Each row was made from one walk, in order. Every step used is in the known rows, and no mark comes twice. Write each row's walk.
Known rows:
sigop > rugug > bogit > vavudos > gune > liso > rikef > zutid: [-14  -3  17  -6   4  12  13  12 -18  21   9   8  -2   9   6   6 -23  27
   6  13 -46  13 -16  17   3 -18 -16  -1  -8  -1 -25  21  -5  28  26  19]
rugug > bogit > vavudos > gune > liso > rikef > zutid > vutibe: [  6   4   7  -8  -1   6   1  14 -13  10  18   5 -21  12  -2   1 -23  16
  18  -8 -30  19 -10  23  -1 -11 -13   8 -12  -7 -21  26 -12  21  21  18]
gune > vavudos > zutid > vutibe > rafur: [  6  -2   8  10 -13   6 -11   2  -8  19  44  -3  -9   5   4  -1  -4  14
   0   1 -24 -11  -3   5   5  12  22   8 -23   5  -3  -2 -10 -10   4  -4]
rugug > bogit > vavudos > zutid: [ -1 -27  14  -3 -13  15   0  11 -32  13  32  16   2   5   1   5  -1  21
   5  13 -36  -4 -14  12  -8   3  -4  -8  -4  10 -15  14   6  19  -5   7]
bogit > rugug > gune > liso > rikef > zutid: [ -3  -8  13  -4   0   7  21  14 -16  17  18  15  -6  13   5   4 -13  30
  13  31 -41 -10 -17  20   5  -1 -12   4 -18  -5 -24   7   1  14   0   8]
rugug > bogit > vavudos > gune > liso: [ -1  -1  19   4  -4   5  11  28 -10  14  21  11 -11   3 -10   2 -24  25
   9  14 -32   6   4  24 -20  -1 -16  -6  -4  11 -28  14  -6  31   0  15]
vutibe > zutid > vavudos > gune > liso > rikef: [  6  -2  -5  16 -19   6   0   8  16   9  22  11  -5  -3  16  -2 -41  34
  18  23  -9 -11   0  15   8  22   1  10 -10   6  -8  10  -7   7  25  19]
vavudos > zutid > vutibe: [  5 -12  -5  11 -14   8  -9  -5 -12  14  41  16   7   8  14   5   1  23
  -1   2 -35   1 -15   3   1  13  11  13 -10  -2  -2   3  -9   2   0 -10]
vutibe > rafur: [  0 -17  18   6 -27   9  -1   3 -11  12  35   7   8  10  11  -3   2  21
  11  26 -18 -19  -4   9  -1  21   7  -7 -12  14  -8  -3 -10  10   0 -15]
vutibe > zutid > rikef > liso > gune: [ 18  -7   4  13 -26  10  -4  15   8  -2  25  25   0   7  23  12  -6  31
  13  28 -11 -17  -6  12  10  36   6 -12   7  10 -11   5  -1   1  27  -6]
rafur > vutibe > zutid > vavudos: [ 10 -15  -2  14 -34   1 -11  -5 -24  19  39  13  -1  -7  20  -5 -14  28
   9  11 -23 -13   2  14   6  22  30  28  -9   9   2  -5 -14   7   7  -1]
liso > rikef > zutid > vavudos > gune > rugug: [  2   0 -11 -13 -11  -7 -12  -3 -17  23  18  31  -1   6  11   4 -29  43
   0  14  -6   3 -16   8  12   3  13  19 -16  -2  -3   9   3  18  32  14]
rafur > vutibe > zutid > rikef > liso: [ 17 -12   0   7 -37   4  -4  17 -11  22  35  18  -2   3  24  -3  -5  30
   9  16 -28 -13  -1  19   7  35  23  10   2   6  -1 -10 -10  -7  14  -1]
kepap > bogit > vavudos: [  6 -10  17 -11 -15  18  -9  13 -27  25  22  23   8   9  -4   7   0  34
  19  19 -35   4 -11  27  -3  12  15  -3   0  22 -10   5  -3  18   3   9]
zutid > rikef: [  8 -12 -14  -2 -35   2  -9   8 -18  15  22  18   5  -2  31   0   2  34
  16  25 -32 -10  -4  24   3  24   8   4  -7  12  -4  -9  -6   5   3  -6]
bogit > vavudos > gune: [ -7   0   8   5 -11   2   1  17 -20  15  30  26  13  -2  -3   3 -11  32
   2  17 -21   5   5  16   1   8  13  -2  -1  16 -13   6 -15  26   3   2]
liso > rikef > zutid > vavudos > gune > rugug > sigop: [  1  -9 -22  -4 -21 -14 -12 -11 -19  21  19  30  -2   5  21   1 -26  48
   1   8 -12   8 -17  10  16   0  -2  23 -16  -9  -6  -3  18  13  30  13]
kaber > rafur > vutibe > zutid: [  5 -32   6  22 -36   2  -6   1 -17  16  45   6  19  11  12   6   2  -2
  25  34 -12  -8  -7   7   2  26  15   9 -16   4  -7  -9 -16  10   8 -22]
kepap > bogit: [ 11 -17   9  -1 -21  15  -8   1 -13  25  21  27  13  16   8   6   7  31
  23  22 -26   2 -21  17  -7  19   1   0  -1  14 -10   4  -1  14  -2   1]
zutid > vutibe > rafur: [  3  -5   9   1 -21   8 -10  -5 -10   9  39   1  -1   9  14   0  -1  16
   7   7 -27  -5  -2  14  -1  16  11   6 -15   9  -8  -5 -21   7   3 -19]
rikef > zutid > vavudos > gune > rugug: [ -4  -3  -4  -6  -1  -9 -17  -2 -19  27  28  32  -3   1  -1   2 -20  34
  -9   8  -9  -2  -5   5   0   0  21  22 -13  -1  -4   1   0  19  29  10]
gune > rugug: [  3 -10   8 -12 -22  -3  -3  11 -14  26  24  28   9   7  -1   2  -8  42
  -7  28 -30  -8 -12   8 -10  12  16  10 -12   9  -9   1   2  20  -5  -8]
rikef > zutid > vutibe > rafur > kaber: [  9  -9  16  -2 -14   9  -9   1 -29  21  52  14   7  19  23   0  11  -1
   7  -2 -21  -7  -1  11   5   6  15  16 -36   1  -6  -6 -10   4   8 -17]
vutibe > zutid > vavudos > gune > rugug: [ -7  -9  -7   3 -13  -3 -19   2   1  20  34  32   1  -5   1   7 -30  39
  -2  17  -5  -8   2   2  -2  13  21  21 -11   9  -8  -1  -1  18  21   6]
rafur > vutibe > zutid: [  7 -24   7  19 -36   3  -4   2 -18  20  41  19  11   7  12  -3   1  22
  16  17 -18 -11  -6   2   3  21  20  16  -6   4  -4   3 -16   8   0 -10]
gune > vavudos: [ 13  -2  13   3 -22  -2   6  14 -18  30  21  10   0  -3   8 -10  -1  33
   3  21 -28 -18  -1  15  -5  17  20   8 -13  15  -9   1   0  10 -10   1]
kaber > rafur: [  5 -22   8   8 -21   6   0   5 -15  13  30   5  23  10  12   7   4   8
  16  40 -23 -10  -9  18  -7  23   4  -4 -15  10 -11  -9  -4  19   1 -22]
sigop > rugug > gune > vavudos > zutid > vutibe > rafur > kaber: [ -5  13  -1   9   1   6   7  -3 -28  34  56   7   0   3  31  13  -2   6
 -15   4 -49   1   8   6  13  -8   9  15 -40   9 -31 -18   0   7  -9  -8]
zutid > vutibe: [  9  -3  -1  -1 -19   3  -7  -3 -13  15  31  11   4   4  15  -2   0  27
   4   4 -37   2  -6  15  -4  13  13  17  -9   6  -7   1 -16  15  -7 -13]
kepap > bogit > vavudos > zutid > rikef > liso > gune: [ 22   1   4  -1  -8  20 -13  24 -14   8  19  35  -2  14   5  26  -7  37
  11  20 -27   9 -16  28  15  22   5 -20  10  16  -7   9   5  -3  31  16]
liso > gune > rugug > bogit > kepap: [  8 -15  14 -10 -22   7  -8  23 -30   2  16  42  -1  19   0  25  -6  46
   8  26 -25   7 -19  10 -17  -8 -25  -1 -16  19 -25  24  16  46  12  -7]
rafur > vutibe > zutid > rikef > liso > gune: [ 26  -4  -1  18 -38   0  -3  14  -6   4  29  27  -3   7  26  11  -7  28
  13  21 -14  -5  -4  14  15  33  12   1   6   7  -7   2 -15  -1  23  -7]

Write each row's walk:
[  0 -17  16 -11  -8  21  -5  13 -19  23  22  26  10  16   6  13   2  41
  14  32 -43   8 -23  22  -8   5   1   5  -9  11 -11  -4  -3  15 -13   0]
kepap > bogit > rugug
[  1  -2   4  -3  -2  19   5  17 -24   2  17  19  -4   3  22  23 -12  34
 -13  19 -55   8 -13  19   7   1  -6 -17   6  12 -21   7   5  13  26   4]
sigop > rugug > bogit > vavudos > zutid > rikef > liso > gune
[ 15   7  -9   3  -9   0   9  18 -12  28  30  16 -15  -5  16   3  -6  29
  -6  18 -31 -18   6  19   6  28   8  -7  -1   9 -21 -12  20 -10   2  15]
rugug > gune > vavudos > zutid > rikef > liso
[  6  -3   8  14 -12   2   7   9   2  16  16  20   5  17   8  -3 -17  27
  19  22 -10  -2 -16   9   8  10  -9   1  -8  -9  -9  20  -6   8  24  12]
vavudos > gune > liso > rikef > zutid
[  2  -6  18  -4  -6   8   9  20 -15  14  12  11 -11  14  -3   1 -21  21
  22  12 -20   6 -12  21  -1  -5 -20  -6  -7  -1 -22  27   0  21  20  24]
rugug > bogit > vavudos > gune > liso > rikef > zutid
[ 10  -4   6   1 -22  -6  -2  10  -9   8  20  38   6  11  -1  14 -10  42
  -3  31 -15   0 -15   5  -3   9   5   1  -8   9 -15  13  -2  28   4 -13]
liso > gune > rugug
[ 11   1  12  -1 -24  10  -3   7 -22  17  49  11   7  11  27   2   3   9
   3   7 -29  -2   8  18   1  11   8  13 -36  11 -11 -13 -14  11  -9 -20]
zutid > vutibe > rafur > kaber
[  0 -13  -8   3 -23  -8 -16  -1 -15  21  37  25 -16  -2   6   9 -31  29
   1   5 -11  11  -1   6  -9   1   2  28 -10   3 -19   1  -4  28   7  10]
rafur > vutibe > zutid > vavudos > gune > rugug > bogit
[ 15   6  33 -24  -6   7  10  32 -20   9  13  28 -17  12 -17  14 -21  42
 -16  22 -31   4  -9  20 -16   2  -2 -13   2  18 -28  17  11  38   6   3]
rikef > liso > gune > rugug > bogit > vavudos
[  0 -23  16 -23 -21  11 -10  26 -34  21  21  33   1  15  -1  11  -3  48
   6  22 -39   0 -17  11 -24  -5 -14   6 -19  17 -18  11  22  38   2  -1]
gune > rugug > bogit > kepap
[  3 -20   3   5 -25   9 -11  -5 -10  16  34  11   2  -6  18  -4 -11  29
  12  17 -20 -25   3  12   0  26  23  13  -9  14  -1  -3  -2   8  12   2]
vutibe > zutid > vavudos
[  9 -24  -3  19 -33   0 -13  -5 -24  15  43   0   7  -3  20   5 -14   3
  19  26 -15 -11   3  19   4  26  26  21 -20   8  -2 -16 -14   9  16 -12]
kaber > rafur > vutibe > zutid > vavudos
[ 12  -6   5 -12  -8  23 -13  25 -20  25  24  25  -3  10   5  13  -5  38
   8  16 -41   1 -13  32   6  27  16 -13   6  15   0  -6  11 -11  25  21]
kepap > bogit > vavudos > zutid > rikef > liso
[ 17  -5   7  25 -16  -1   3  10 -11  11  27  24   4   7   6  10  -1  29
   2  23 -11  -9 -14   1  10  12   9  -5 -11   7 -11  19   3   5   3  -1]
liso > gune > vavudos > zutid
[ 22  -9  -2   8 -32  -6 -12  20  -3   7  29  22  -2  13   6  25 -16  17
   6  41  -9  -2  -9  16   9  29  18   3 -12   4 -11  -9  -8   7  36 -18]
kaber > rafur > vutibe > zutid > rikef > liso > gune > rugug
[ 19   4   3 -17  -5  12 -18  30 -13  15  16  44 -10  16 -11  32 -18  46
  -6  23 -27  11 -19  25   9  15  12 -12   4  14  -8   7  13   0  37  17]
kepap > bogit > vavudos > zutid > rikef > liso > gune > rugug
[  7  -9   8  -6 -23   9 -11 -13 -13   9  31   2   0  20  18  -3   2  14
  21   3 -15  -6 -21   8  16  11   9   6 -17  -4  -1  10 -16   0  24 -10]
liso > rikef > zutid > vutibe > rafur
[  8 -10  22   2 -28  11   6  15 -25  21  43  19  17  13  26   1   3  14
   6  28 -19 -16   4  15   0  16   3  -1 -33  16 -11 -12  -3  12  -9 -16]
vutibe > rafur > kaber
[  4  -5  -1  14 -10  -3   9   5 -18  27  36  19  -3  -2   6   3   0  22
   3  18 -22 -16  -3   3   4  14   3   0 -10   7 -26   3  14   6 -14   6]
rugug > gune > vavudos > zutid
[ -5  -3   0   2 -13  -7  -5  10  -4  23  26  38  13   7  -3   7 -15  40
  -8  23 -14   6  -7   1  -8   6   6   9  -9   5 -14   2  -3  26   4  -4]
vavudos > gune > rugug
[  4  -8  -8 -20 -11  -2 -12  -4 -19  19  14  27 -13   8  12   5 -26  35
   6  10  -7   9 -21  10   1  -6 -13  14 -14  -4 -17  13  13  28  22  17]
liso > rikef > zutid > vavudos > gune > rugug > bogit
[ -1  -4 -11  11 -22 -12 -17   1 -12  25  39  32  -4  -5   2   6 -32  36
  -5  11  -8   5   3   5   4   9  26  35 -13   4  -5  -2 -13  18  17   6]
rafur > vutibe > zutid > vavudos > gune > rugug
[  1  10 -10   2   1   4  11  10 -14  35  26  12  -6  -9  27   7  -8  35
 -19  21 -55 -11   1  15  10  15  11  -2  -2  10 -25 -16  16  -5   7  11]
sigop > rugug > gune > vavudos > zutid > rikef > liso
[  9 -11   8  13 -16   3   3  12 -16  28  32  15   3   1   5  -4  -1  28
   0  20 -24 -18  -9   3   1  16  19   4 -14   7  -4   5   6  -3  -5   5]
gune > vavudos > zutid
[ -3  -7 -17   2  -5   0   2  20 -25  25  33  17 -13  -9  19  15  -4  35
   1  28 -44  -8  -2  22   8   5   6   7 -21   8 -22 -16   8  -2 -10   8]
bogit > rugug > gune > vavudos > zutid > rikef
[ 11  -4  16  -1 -18   8  -4   1  -1   9  27  -7 -13  21   9  -6 -11  15
  18   4 -25 -10 -13  16   9  11   3   7 -22  -7  -3  12 -16  -6  29   0]
gune > liso > rikef > zutid > vutibe > rafur
[ 24   3   5   9 -24   4  -2  25   7  10  19  16 -13   0  19   6  -9  32
   9  26 -11 -22   4  17   9  34  16  -7  -1  15 -12   5   3  -4  24   4]
vutibe > zutid > rikef > liso > gune > vavudos
[ -3 -26   5   1 -16  13  -4   5 -23  22  22  26  10  15  18  11   5  45
  15  25 -48  13 -24  25  -5   2 -12  10  -9   6 -12 -17  12  13 -13  -2]
kepap > bogit > rugug > sigop
[ 12 -17   3  16 -33  -3   1   5 -29  18  34   6  19   9  15   5   3   7
  14  33 -24   2  -7  20  -1  20  11   9 -18   5  -7 -13 -17  18  -4 -23]
kaber > rafur > vutibe
[ -1 -11   5   1   8  15   2  13 -20  33  32  27  -5   8  -3  20   0  31
   9  26 -38   4 -18  14   0  -1  -4   3 -15   9 -28  -3  13   8 -19  16]
kepap > bogit > rugug > gune > vavudos > zutid
[  7  -1   9  -8  -4  19  14  18  -6  20  11  20  -6  17   8  16 -17  40
  24  38 -46   9 -21  34  -2   4 -25  -2 -13  10 -30   3   4  19 -10  15]
kepap > bogit > rugug > gune > liso > rikef
[ 31  18   3   2 -21  -2   6  29  -6  13  10  16 -13  -2  20   3 -10  42
  -1  25 -21 -13   3  29   6  29  12  -8  -3  17 -12   0   2   3  13   3]
zutid > rikef > liso > gune > vavudos
[  1   1 -10  11 -14  -2  -6  -2 -12  15  28  20   5  -9  21  -1 -21  35
   2  15 -14   2   5  16   1  16   7  12  -6  11  -8  -3  -8  22   8   4]
zutid > vavudos > gune
[ 13 -10  17   3 -20   6   9  10  -8  19  13  10   1  16   9  -9  -8  29
  19  22 -25 -17 -19  15   5  15   2   1 -12  -4  -3  17  -1   2  19   7]
gune > liso > rikef > zutid
[ 21  -3  -3  15 -18   9  -1  16  -3   0  24  31   2  10  24  15  -6  35
  -1  27 -20  -7 -15  13  14  29   0 -16   5   4  -5   6   6  -4  23  -3]
vavudos > zutid > rikef > liso > gune
[ 18   8  22  -6 -12   0   9  22  -2  11  16  37   0  15  -6   9 -15  45
 -18  31 -18  -6 -14   8  -7  17   9  -6   3  10 -14   9   6  24  10  -8]
rikef > liso > gune > rugug
[  6 -11   4   1 -12   3 -12  -7 -22  21  36  14   3  10  11  -6  11  19
  10  -6 -29  -3 -13   7   0   9  18  20 -11  -6  -3   8 -13   8  11 -11]
rikef > zutid > vutibe
[ 26   7  22  17  -6   6  15  22  -3  15  25  22  -1   9   2   6  -9  34
 -13  23 -15 -13  -8   5   4  23  12 -12   0   8  -9  15  10   0   9   4]
rikef > liso > gune > vavudos > zutid
[ 13  -5  -9  26 -28  -2  -3   6   3   8  29  -1  -2   1  17   8 -42   7
  25  31  -4   2   0  25  12  22   3  16 -23  -1  -8  -3 -16   8  30   5]
kaber > rafur > vutibe > zutid > vavudos > gune > liso > rikef
